What can hang from each mark:
Z_138: Z_631
Z_513: Z_387 Z_483
Z_624: Z_343 Z_819
Z_631: Z_343
Z_343: Z_145 Z_624 Z_631
Z_387: Z_513 Z_983
Z_819: Z_624
Z_469: Z_631
Z_983: Z_145 Z_387 Z_483
Z_145: Z_343 Z_513 Z_697 Z_983
Z_697: Z_145 Z_469

Each row was made from one small tree. Brackets hold a mark, then the marks that hang from it, in the order of their numbers. Every link used is in the known rows. Write each row's tree.
(in the rows, 128 means zero)
Known rows:
{Z_469 {Z_631 {Z_343 Z_145 {Z_624 Z_819}}}}: [120 125 107 112 138 175 131 118 115 128 127 130 106 123 110 147 144  97
 145  89 117 110  95 162 111 117 108 180 142  84 108 142]
{Z_624 {Z_343 Z_631}}: [127 125 128 126 114 166 126 149 131 130 119 129 130 122 126 140 131 129
 129 130 126 138  97 130 131 122 122 105 160 122 128 105]
{Z_138 {Z_631 {Z_343 Z_145}}}: [159 118 119 118 127 176 133 112 105 137 136 121 133 140 138 151 139 106
 138  89 115 130 137 144 117 145 116 147 179 134 143 141]
{Z_387 {Z_513 Z_483} {Z_983 Z_145}}: [142 142 150 125 153 182 127 123 118 125 122 139 105 126 141 149 131  99
 126 139 123 118  86 160 158  94 131 102 152 172 137 106]
{Z_343 {Z_145 {Z_983 Z_483}} Z_624}: [119 124 126 140 125 160 124 122 139 152 126 124 101 128 128 119 137  99
 122 129 129 114 136 160 125 131 134 171 127 114 120 178]
{Z_343 {Z_145 Z_697}}: [132 122 132 114 132 121 126 151 108 131 131 118 129 130 120 120 125 109
 132 106 128 127 160 151 102 136 126 150 159 103 134 145]
{Z_145 {Z_697 Z_469}}: [120 134 135 112 140  84 125 164 105 121 126 132 115 125 120 118 123  84
 154 119 138 129 177 132 103 114 124 131 165  84 129 127]
{Z_983 Z_145 {Z_387 Z_513} Z_483}: [128 135 138 127 164 106 125 129 132 167 128 130 128 112 148 104 122 151
 122 157 146 124 119 201 141 104 124 133  96 188 136 146]
{Z_697 {Z_469 Z_631}}: [136 132 122 106 149  92 126 130 116 127 125 140 110 113 125 122 124 101
 159 122 130 122 155 118 121 102 111 140 140 108 134 114]
{Z_145 {Z_343 Z_624 Z_631} Z_697 Z_983}: [143 129 130 134  96 180 120 147 123 119 129 134  88 125 105 137 137  40
 128  94 135 136 137 154 131  99 137 110 170  93 122 145]
{Z_624 {Z_343 {Z_145 Z_513} Z_631}}: [160 121 130 122 137 194 126 131 123 116 125 115 146 132 120 132 130 130
 119 105 116 138 102 150 122 129 130 115 171 139 132 103]
{Z_631 {Z_343 {Z_145 Z_697} Z_624}}: [115 131 121 119 130 147 128 137 109 121 135 122 119 141 122 146 138  77
 132  92 120 121 128 159 101 129 128 164 181  71 130 160]
{Z_513 {Z_387 {Z_983 Z_145 Z_483}}}: [120 129 156 144 137 135 125 117 101 155 133 141 119 127 144 154 116 103
 132 125 134 116  64 144 142 109 137 118 136 148 133 150]
{Z_624 Z_343 Z_819}: [120 122 120 114 121 120 128 142 126 131 118 125 110 123 107 124 134 149
 133 142 137 125  99 142 123 129 118 126 138 103 109 107]
{Z_513 {Z_387 {Z_983 Z_145}} Z_483}: [128 140 165 135 124 178 123 117  90 127 133 141 107 131 129 173 120  89
 131 109 127 122  54 132 159 109 135  98 164 156 131 106]
{Z_138 Z_631}: [137 120 124 140 126 153 128 129 117 137 128 129 136 124 133 139 134 127
 140 114 122 137 143 131 130 124 117 115 143 143 135 114]
{Z_697 Z_145}: [125 128 132 124 129 114 127 123 114 125 120 134 120 130 132 117 120 114
 137 133 123 130 127 112 115 132 127 141 138 144 125 127]
{Z_631 {Z_343 {Z_145 Z_697}}}: [146 126 121 101 132 130 131 134 102 119 136 120 123 142 126 132 131  90
 133  91 127 124 138 154 100 140 125 164 183  96 140 159]
{Z_343 Z_624 Z_631}: [ 91 134 132 153 121 204 125 151 136 130 121 135 133 121 125 156 139  99
 132 112 114 135 105 138 128 111 129 116 136 113 108 119]
{Z_697 Z_145 {Z_469 Z_631}}: [135 131 128 102 151  76 126 126 102 123 116 146 104 114 129 111 116  86
 168 126 125 124 155 104 108 106 110 154 148 123 130 113]
{Z_387 Z_513}: [144 133 116 129 146 123 130 121 145 131 115 127 128 136 134 117 134 121
 125 146 121 121 133 135 135 118 126 123 142 143 133 125]
{Z_469 {Z_631 {Z_343 {Z_624 Z_819}}}}: [108 131 100 121 136 157 131 119 122 118 126 141 101 120 112 149 145 101
 145  97 123 116  82 151 121  98 109 162 136  85 107 129]
{Z_138 {Z_631 {Z_343 {Z_624 Z_819}}}}: [106 127 111 144 126 196 132 134 115 128 127 132 115 130 119 164 154 102
 145  94 119 126  98 156 119 116 112 138 155  99 104 127]
{Z_387 {Z_983 Z_145}}: [127 127 157 121 139 139 128 132 108 140 139 139 111 115 140 146 124 126
 128 132 132 119  99 151 135 116 135 112 121 144 138 130]
{Z_819 {Z_624 {Z_343 Z_145}}}: [143 121 132 127 116  76 131 128 107 129 127 116 113 129 131 109 122 149
 129 139 129 128  99 141 123 147 125 135 144 111 133 130]
{Z_343 Z_145 Z_631}: [132 120 137 126 124 202 128 146 122 138 126 124 139 127 127 139 130 107
 130 101 115 132 131 140 115 138 125 135 149 139 120 129]
{Z_983 Z_145}: [132 133 143 121 131 119 126 122 125 137 142 135 122 116 142 132 128 135
 127 123 143 126 119 147 128 127 129 123 114 149 138 132]
{Z_631 Z_343}: [140 132 117 116 127 139 132 112 122 115 134 130 121 140 133 142 135 112
 128 111 128 127 106 131 124 131 128 140 151 120 134 144]
{Z_513 {Z_387 {Z_983 {Z_145 Z_697} Z_483}}}: [112 129 154 137 142 111 123 137  86 148 134 141 116 127 138 147 112  87
 137 111 141 119  82 153 128  97 136 122 159 120 136 152]
{Z_343 Z_624}: [ 98 134 129 146 128 148 125 131 136 128 126 129 125 126 124 144 135 118
 127 130 119 125 117 135 128 118 131 129 122 105 118 128]
{Z_983 Z_483}: [116 125 123 143 141 128 127 129 131 137 124 126 134 126 138 124 125 124
 128 134 133 127 121 143 127 117 127 145 116 132 123 152]
{Z_138 {Z_631 {Z_343 Z_145 Z_624}}}: [128 124 120 136 128 197 130 115 113 136 135 123 128 138 135 166 146  95
 139  92 107 126 124 152 118 136 118 151 175 111 134 140]
{Z_624 Z_343}: [130 125 123 116 120 106 127 128 129 128 123 125 121 127 126 127 128 148
 128 151 132 129 109 127 130 129 125 115 147 115 139 113]

Write each row's tree:
[128 130 136 151 113 222 123 134 129 124 124 129 123 124 116 161 134  70
 127 105 116 136 107 143 138 103 134 101 141 116 109 126]	{Z_145 {Z_343 Z_624 Z_631}}
[157 129 157 110 129 122 123 121 106 145 148 127 109 108 124 124 114 132
 120 131 151 134 122 184 145 121 132 105  94 170 137 134]	{Z_983 {Z_145 Z_343} Z_387}
[134 129 132 118 134  91 124 132 118 137 114 142  85 129 137  94 121  73
 151 146 142 122 164 121 111 124 128 163 148 136 122 159]	{Z_697 {Z_145 {Z_983 Z_483}} Z_469}
[107 127 119 123 131 195 132 132 119 129 128 123 112 135 111 152 147  96
 132 101 118 112  99 163 107 140 122 170 147  87  99 151]	{Z_631 {Z_343 Z_145 {Z_624 Z_819}}}
[136 121 135 134 112 138 130 148 107 131 123 122 120 123 131 122 126 134
 133 119 123 137  84 142 123 140 123 125 155 119 124 123]	{Z_819 {Z_624 {Z_343 Z_145 Z_631}}}
[114 129 152 126 147 111 123 137 115 162 141 130 127 104 143 117 117 158
 124 141 153 129 113 196 135 114 125 138  79 174 132 150]	{Z_983 Z_145 Z_387 Z_483}
[145 138 159 125 158 170 123 143  88  94 140 133 118 123 125 147 123  91
 124  91 134 132  89 176 140  83 138 101 158 147 140 101]	{Z_387 {Z_983 {Z_145 {Z_513 Z_483} Z_697}}}
[119 136 104 122 134 137 129 105 126 117 131 140 113 125 129 152 139  97
 141 104 119 120  89 138 131  99 116 153 143  94 135 135]	{Z_469 {Z_631 {Z_343 Z_624}}}
[169 128 130 101 143  90 124 106  97 116 118 142  92 117 121 114 111  56
 165 122 128 127 156 109 119 100 117 138 153 126 131 120]	{Z_697 {Z_145 Z_343} {Z_469 Z_631}}
[110 121 129 129 105 229 126 156 133 144 121 130  95 121 101 135 149  85
 130  98 122 118 120 162 117 135 123 151 144 109  85 140]	{Z_343 {Z_145 Z_983} {Z_624 Z_819} Z_631}
[130 129 109 113 138 158 130 103 119 127 133 131 115 127 127 151 139  95
 138  94 110 115 105 147 120 119 115 173 153  96 137 148]	{Z_469 {Z_631 {Z_343 Z_145 Z_624}}}
[163 124 160 119 132 154 127 113 101 132 141 135 102 119 132 150 119  99
 124 126 136 122 106 156 145 111 141  95 124 145 138 137]	{Z_387 {Z_983 {Z_145 Z_343}}}
[164 129 120 148 130 127 123  92 128 127 128 127 117 147 124 114 126  99
 116 105 139 125  91 133 145 112 141 129 152 153 132 149]	{Z_145 {Z_513 Z_387} {Z_983 Z_483}}
[149 135 139 120 161 106 126 122 107 104 121 133 125 133 128 108 117  93
 148 121 124 131 145 114 108 118 131 132 155 143 125 107]	{Z_697 {Z_145 Z_513} Z_469}
[164 128 133 113 131 122 125 125 122 129 139 124 109 124 111  96 125 148
 111 123 143 132 125 172 143 122 137 119 114 170 137 123]	{Z_145 Z_513 {Z_983 Z_387}}
[148 142 138 146 134 168 122  99  99  89 118 130 130 151 119 138 117  80
 129  92 116 138  69 106 142 112 134 117 184 174 122  91]	{Z_697 {Z_145 {Z_513 Z_387 Z_483}}}
[119 131 115 145 125 177 130 118 120 127 132 131 128 135 137 168 148 100
 140 101 113 131 109 141 128 118 119 130 164 110 132 130]	{Z_138 {Z_631 {Z_343 Z_624}}}
[160 120 127 115 100  70 129 119 114 135 129 122  81 129 126  94 129 140
 123 142 141 124 109 141 133 151 129 139 151 116 139 146]	{Z_819 {Z_624 {Z_343 {Z_145 Z_983}}}}
[118 142 111 112 148 125 128 116 118 118 128 144 102 124 129 150 136  70
 161 108 120 117 120 129 120  97 113 153 160  76 130 131]	{Z_697 {Z_469 {Z_631 {Z_343 Z_624}}}}
[122 132 123 124 129 175 130 113 122 128 134 122 123 140 130 154 141  95
 128 106 112 117 110 148 115 140 129 162 158  98 126 154]	{Z_631 {Z_343 Z_145 Z_624}}
[149 124 115 123 108 186 129 110 121 140 137 128  98 140 130 150 152  85
 133  94 118 121 134 152 124 141 122 154 182 115 139 156]	{Z_138 {Z_631 {Z_343 {Z_145 Z_983} Z_624}}}
[157 122 133 135 146 218 127 131 122 116 129 118 153 131 122 132 131 111
 121  83 112 136 118 151 119 127 132 126 154 154 122 117]	{Z_343 {Z_145 Z_513} Z_631}
[130 115 124 106 124 140 129 143 119 139 120 115 113 126 106 122 133 147
 130 135 129 120 115 153 112 148 117 145 146 104 109 120]	{Z_624 {Z_343 Z_145} Z_819}
[ 98 133 112 134 129 172 131 133 125 119 126 132 107 134 112 152 148 103
 134 108 125 117  86 151 118 123 122 150 138  86  98 139]	{Z_631 {Z_343 {Z_624 Z_819}}}
[146 128 124 150 141 190 125 115 124 102 127 117 118 129  94 138 137  97
 120 102 124 127  95 164 132  99 136 112 120 111  95 116]	{Z_145 {Z_343 {Z_624 Z_819}} Z_513}
[131 125 126 142 161 147 131 126 128 144 108 131 122 133 143 126 128 109
 127 161 115 113 105 150 141  96 133 128 137 141 129 143]	{Z_387 Z_513 {Z_983 Z_483}}
[172 119 100 101 134 133 130  92 124 136 134 134  91 129 137 116 135  90
 135 100 135 114 120 157 126 119 116 193 150 128 146 185]	{Z_469 {Z_631 {Z_343 {Z_145 {Z_983 Z_483}}}}}
[114 124 131 148 144 252 126 149 126 121 122 119 139 125 101 144 144 103
 127  79 110 127  98 174 111 118 127 136 136 118  86 113]	{Z_343 {Z_145 Z_513} {Z_624 Z_819} Z_631}
[158 130 137 112 136  96 123 145  98 113 128 126 104 128 113 122 117  56
 150 114 140 131 179 135 113 108 129 115 168  86 129 134]	{Z_145 Z_343 {Z_697 Z_469}}
[150 134 139 141 147 179 123 112 122 110 141 124 114 118 107 142 136 101
 120  95 140 125  89 186 134  97 138 108 106 133 105 120]	{Z_983 {Z_145 {Z_343 {Z_624 Z_819}} Z_513}}
[126 127 129 144 106 121 129 148 114 123 121 131 120 121 133 124 128 136
 134 130 131 143  73 133 133 121 123 103 147 119 123 110]	{Z_819 {Z_624 {Z_343 Z_631}}}
[202 125 124 117 127 117 123 110 116  95 139 120  96 138 105 104 127  74
 116  92 146 135 146 155 133 104 144 111 163 125 145 141]	{Z_145 Z_343 Z_513 Z_697 Z_983}
[153 132 132 158 136 234 123 120 130 101 128 123 136 130 112 153 134  73
 120  87 114 140  93 154 140  95 142  91 144 131 114 113]	{Z_145 {Z_343 Z_624 Z_631} Z_513}
[148 129 143 142 143 151 128 107 100 118 127 130 132 147 119 148 119 108
 125 107 111 121  65 119 144 108 144  97 167 137 133 108]	{Z_145 {Z_513 {Z_387 Z_983}}}
[148 142 132 143 136 154 120 126  97  87 127 124 135 149 107 141 122  78
 127  74 128 139  87 130 139  98 133 107 193 130 129  97]	{Z_145 {Z_513 Z_387 Z_483} Z_697}
[156 123 139 132 115 187 126 125 111 118 118 135 118 129 124 134 119  67
 137 109 120 142 119 121 124 118 131 113 154 155 115 125]	{Z_697 {Z_145 {Z_343 Z_631}}}
[136 124 126 139  96 223 123 140 134 128 120 135  79 122  95 140 146  62
 128 101 134 128 106 158 137 108 131 115 136 109  88 137]	{Z_145 {Z_343 {Z_624 Z_819} Z_631} Z_983}
[ 80 129 128 150 120 222 126 167 132 133 116 135 121 117 105 153 145 103
 136 106 120 128  94 151 119 111 120 127 125 103  81 114]	{Z_343 {Z_624 Z_819} Z_631}
[139 137 135 132 150 196 130 129 120 117 108 134 111 138 127 143 132  94
 127 145 107 119  95 140 159  95 130 106 164 150 127 103]	{Z_387 {Z_513 Z_483} Z_983}
[159 130 142 112 136 108 125 119 101 115 119 133  98 130 123 119 113  58
 154 132 129 131 163 110 115 124 130 125 155 128 122 129]	{Z_697 {Z_145 Z_343} Z_469}
[141 129 120 116 140  83 124 152 128 154 117 128 100 126 124  77 127 115
 122 152 149 124 156 191 134  99 125 144 135 147 138 160]	{Z_145 Z_697 {Z_983 {Z_387 Z_513} Z_483}}
[154 140 129 113 125 151 124 129 132 134 118 129  91 130 117 103 134 118
 117 148 136 128 127 170 165 111 125 120 143 182 132 116]	{Z_145 {Z_983 {Z_387 {Z_513 Z_483}}}}
[164 125 122  79 132  75 124 146 104 134 130 136  79 117 113  95 125  69
 159 102 140 117 198 140 104 116 113 167 178  88 146 145]	{Z_343 {Z_145 {Z_697 {Z_469 Z_631}} Z_983}}
[186 134 162 131 152 213 124 102  93  91 142 128 109 126 123 159 121  82
 116  98 129 132  73 172 163  87 144  79 140 175 137 106]	{Z_387 {Z_983 {Z_145 Z_343 {Z_513 Z_483}}}}
[121 131 145 143 120 224 123 140 124 131 133 135 107 108 112 161 140  78
 133  94 137 129  90 179 128 103 128 106 117 127  89 126]	{Z_983 {Z_145 {Z_343 {Z_624 Z_819} Z_631}}}
[155 126 136 136 134 186 123 142  99 116 128 120 151 143 111 138 123  75
 129  56 115 138 108 140 111 120 133 120 203 128 126 119]	{Z_343 {Z_145 {Z_513 Z_387} Z_697} Z_631}
